What can hang from each mark:
U: D
A: Z
J: N
F: D
Z: A
N: D J
D: A F H K N U
H: D

Each row was made from one small tree. The marks that hang from a mark follow it in brackets, in alphabetical order. Every link used is in the known rows. Write each row's tree.
Known rows:
N[J]: [ 20.8 -21.6 -10.8 -31.2  23.4  13.1   3.1  -8.9  20.3   2.0  -4.7 -63.4
 -23.8   0.7 -15.8  33.7  10.7 -29.2]
J[N[D[K]]]: [ 18.7 -28.7 -13.1 -11.5   7.8  17.1  -0.4 -24.4   1.1  26.7  -8.9 -40.4
 -18.3  -5.0  -0.2  22.9   7.2 -20.1]
F[D]: [ 17.1 -11.0 -10.8 -26.6  26.5   6.0   1.9 -14.7   3.2  -7.8  -7.2 -46.7
 -20.0  10.7  -1.9  20.5   7.7 -29.4]
D[A F H K N[J] U]: [ -3.8  -7.7   5.0  33.1 -16.8  30.9  14.6  22.5  -5.1  22.1   8.1  25.6
 -16.1   0.6 -25.3 -26.7 -15.5  -5.1]
D[A F K]: [-10.5  -4.1   1.0  43.7  -1.5  29.5   3.6 -11.2   9.5  10.2   9.2   2.9
 -27.5  21.2 -12.9   3.5  -1.5 -21.6]
F[D[A[Z] H U]]: [ 18.0   0.2  12.8 -37.8  -2.1  26.4  18.1   0.1 -21.8   0.3  -1.4  -1.1
  -2.0  22.1  -5.9  -7.4  -9.3 -17.7]
J[N[D]]: [ 20.8 -26.5  -9.2 -22.2  16.7  12.8   0.2 -28.1   8.2  21.5  -6.8 -40.8
 -13.8  -0.8  -1.9  36.1  14.4 -16.7]
Z[A]: [ 14.9  -4.3   2.1 -14.0  22.5  14.6   3.8 -20.2  27.3 -12.1   7.4 -49.6
 -30.3  14.0   6.2  29.6  -1.1 -24.9]
U[D[A[Z] F H K]]: [-11.1   0.4   8.0  20.0 -16.8  45.7   7.8 -13.3   5.8  12.5  12.1  27.8
 -18.2  28.2  -1.1  -6.8  13.6  -5.7]
U[D[F H K N[J]]]: [ -6.7 -13.5 -11.7  23.7   0.1  26.1   0.2  -2.5  19.1  14.1   5.6   0.3
 -26.9   0.0  -7.1  -3.3  19.2  -4.3]
H[D[A F K N[J] U]]: [-10.7  -0.8   3.1  30.0  13.1  29.0   3.7  19.8  -3.6  19.1   5.5  10.1
 -15.8  12.0 -16.1   3.3  12.7 -18.2]
U[D[A[Z] F K N]]: [-10.9   7.5  -3.7  36.1  -5.1  39.9   2.8  -9.5  18.8  15.8  17.9  12.4
 -17.0  10.7  -4.2   5.6  28.0  -1.2]
A[Z]: [ 21.6   3.7   0.0 -19.5   0.2  23.8   2.6 -25.6   4.4   5.4   2.6 -61.4
 -12.7   3.2   2.0  31.4  20.5 -11.6]
N[D[H K] J]: [ 29.1 -50.7 -12.7 -33.6   4.8  16.6   0.7 -14.4  -3.7   7.6 -11.3 -46.3
 -26.7   0.1 -22.8 -11.9  -4.7 -26.2]
H[D[A F K N U]]: [-17.3  10.4   6.5  45.1  10.1  27.7   2.3  11.5  -6.7  20.8   5.8  16.8
 -13.2  12.9  -5.7   2.8  12.4 -13.8]
D[A F]: [ -7.5  -0.7   6.4  26.8  12.5  22.1   4.6 -16.5  20.2   2.0  12.7   1.0
 -20.2  27.8 -16.3  24.0   9.0 -16.3]
H[D[K U]]: [ -3.2   3.5   0.3   3.7  14.9  21.2   0.6   0.2 -16.5  16.3  -9.1 -27.6
 -14.4   6.8  12.4  15.7   4.8 -26.9]
U[D[A[Z] F H K N[J]]]: [ -3.9  -6.8   0.5  18.5 -13.1  44.7   7.7   1.6  14.6  17.6  14.0  21.6
 -19.0  12.5 -15.8 -12.2  21.9  -1.9]
H[D[N U]]: [ -0.4  10.6   0.5   3.9  28.9  12.6  -0.3   2.8  -2.5  16.1  -4.6 -27.6
  -6.9  -3.0   5.0  26.3  21.8 -13.7]

Which tree is each row?
[ 16.4 -14.6  -3.5 -19.1   3.0  23.7  15.5  22.4 -15.0  10.0  -6.5   0.1
 -13.4   0.6 -17.2 -27.8 -16.3 -24.7]	F[D[A H K N[J] U]]
[ 13.4   2.7   8.1  15.2 -21.2  42.5  11.2   0.0  -6.2  27.2   2.5  -3.8
 -15.8  -4.2 -12.1 -27.4   3.7  -8.2]	D[A[Z] H K N]
[  4.7  -1.0   9.9  24.4 -33.3  41.3  16.2  19.5 -12.6  23.7  13.4  19.5
 -11.2   0.5 -24.2 -27.4  -7.8   3.3]	D[A[Z] F H K N[J] U]
[-18.0   2.0  -8.1  44.1   8.2  31.3   1.4  -7.3  24.9  14.1  13.5  17.5
 -20.9  10.5  -4.7   6.1  21.3  -8.4]	U[D[A F K N]]
[ 19.3 -35.8   4.4 -16.5 -21.0  33.1  10.9  -4.2 -17.3   9.1   6.7   2.0
 -12.9  16.9 -30.5 -20.9 -10.6  -9.6]	N[D[A[Z] F H K U] J]
[  6.6 -27.2   6.9   4.6   5.8  17.0   2.2 -28.2   3.6   1.7   4.8   6.0
 -17.8  26.8 -23.7  -3.1   3.2  -9.9]	N[D[A F H]]
[-10.7 -11.6  -3.5  25.8  -0.2  36.4   6.2   3.4  20.9  15.5  10.0  27.3
 -23.8  11.7 -15.6 -11.2  15.4  -7.8]	U[D[A F H K N[J]]]
[ -5.2  -8.2 -15.0  13.4  22.1  16.9  -2.3  -9.4  35.8   4.8  11.5 -16.5
 -21.0   2.5  -9.0  30.6  34.5  -4.1]	U[D[F N[J]]]
[-11.2  11.9   2.2  29.3  22.4  11.5  -3.0   1.1   0.7  12.6   4.5 -11.5
 -10.8   5.8   0.5  27.1  25.1  -5.0]	H[D[F N U]]
[ -6.3   8.8   4.5  19.6  17.5  28.7   5.1  13.3  -9.5  24.2  -2.7  -0.2
  -9.9   4.0  -0.6   1.9   8.6 -22.1]	H[D[A K N U]]
[ 11.9  -0.3   4.6 -17.2  12.4  16.0  15.0   9.4 -10.2   5.2  -2.8   5.6
  -4.7   6.6 -10.0 -11.7  -8.0 -16.0]	F[D[A H N U]]
[ 21.1  -6.9   9.3 -34.5   3.7  28.1  12.8  -8.8  -9.8  -1.3  -1.5  -9.2
 -12.4  25.8 -11.4  -6.1   3.0 -22.6]	F[D[A[Z] H]]
[  8.5 -24.3  -1.5   0.6  12.1  19.4   2.6 -25.0  11.5  20.6   3.6  -6.6
 -14.2  15.6 -13.2  30.3  14.2 -12.7]	J[N[D[A F]]]
[ -1.4 -13.6  -8.7  41.2   3.0  28.1   3.7   7.8  20.0  16.4  11.6  -4.8
 -28.9   2.1 -30.5  -3.0   8.9 -16.5]	D[A F K N[J]]
[  9.9  -8.6   2.8   2.1  -8.9  32.4  18.0  24.5  -8.3  25.7  -2.7   4.7
 -11.3 -10.7 -19.2 -27.3 -20.0 -15.6]	D[A H K N[J] U]
[ 24.2  -7.9   9.8 -20.0  -3.3  37.3  13.7   4.8   9.3  17.7   5.5 -12.7
 -12.1   1.2 -28.1  -6.8  14.9  -7.8]	D[A[Z] H N[J]]
[ -5.0   0.1  -0.9  14.5  25.2  13.3  -1.5   9.2   4.4  11.2   3.9 -17.9
 -13.5   5.0  -9.5  26.8  25.3  -9.6]	H[D[F N[J] U]]
[ 17.1   1.6   3.9 -11.1 -12.2  30.3  15.8  11.7 -25.4  13.0  -1.5   1.7
  -6.3   2.3  -6.5 -29.1 -10.7 -13.5]	F[D[A[Z] H K N U]]
[ 29.9 -36.6   3.2 -41.6 -14.4  33.7  13.4  -2.1 -20.6  12.6  -2.1 -15.6
  -9.3   8.2 -25.3 -22.0 -14.3 -18.6]	N[D[A[Z] H K U] J]
[ 27.8 -14.5   2.3 -35.9   7.1  27.2  12.9   6.3  -0.1   3.7   0.0 -14.8
 -13.4   9.7 -25.3 -11.3  11.3 -18.2]	F[D[A[Z] H N[J]]]
[-10.3   8.4  10.0  22.6   6.5  20.2  11.4  -5.6   4.7   3.8  13.3  11.0
  -7.3  23.4  -9.8  22.7  -6.2  -9.8]	D[A F U]
[  0.3   3.6   3.0   7.5  -0.8  29.5  13.8   2.5 -10.1  15.9  -1.2  -8.0
  -9.9   6.1   0.1   1.5 -21.3 -26.6]	D[A K U]
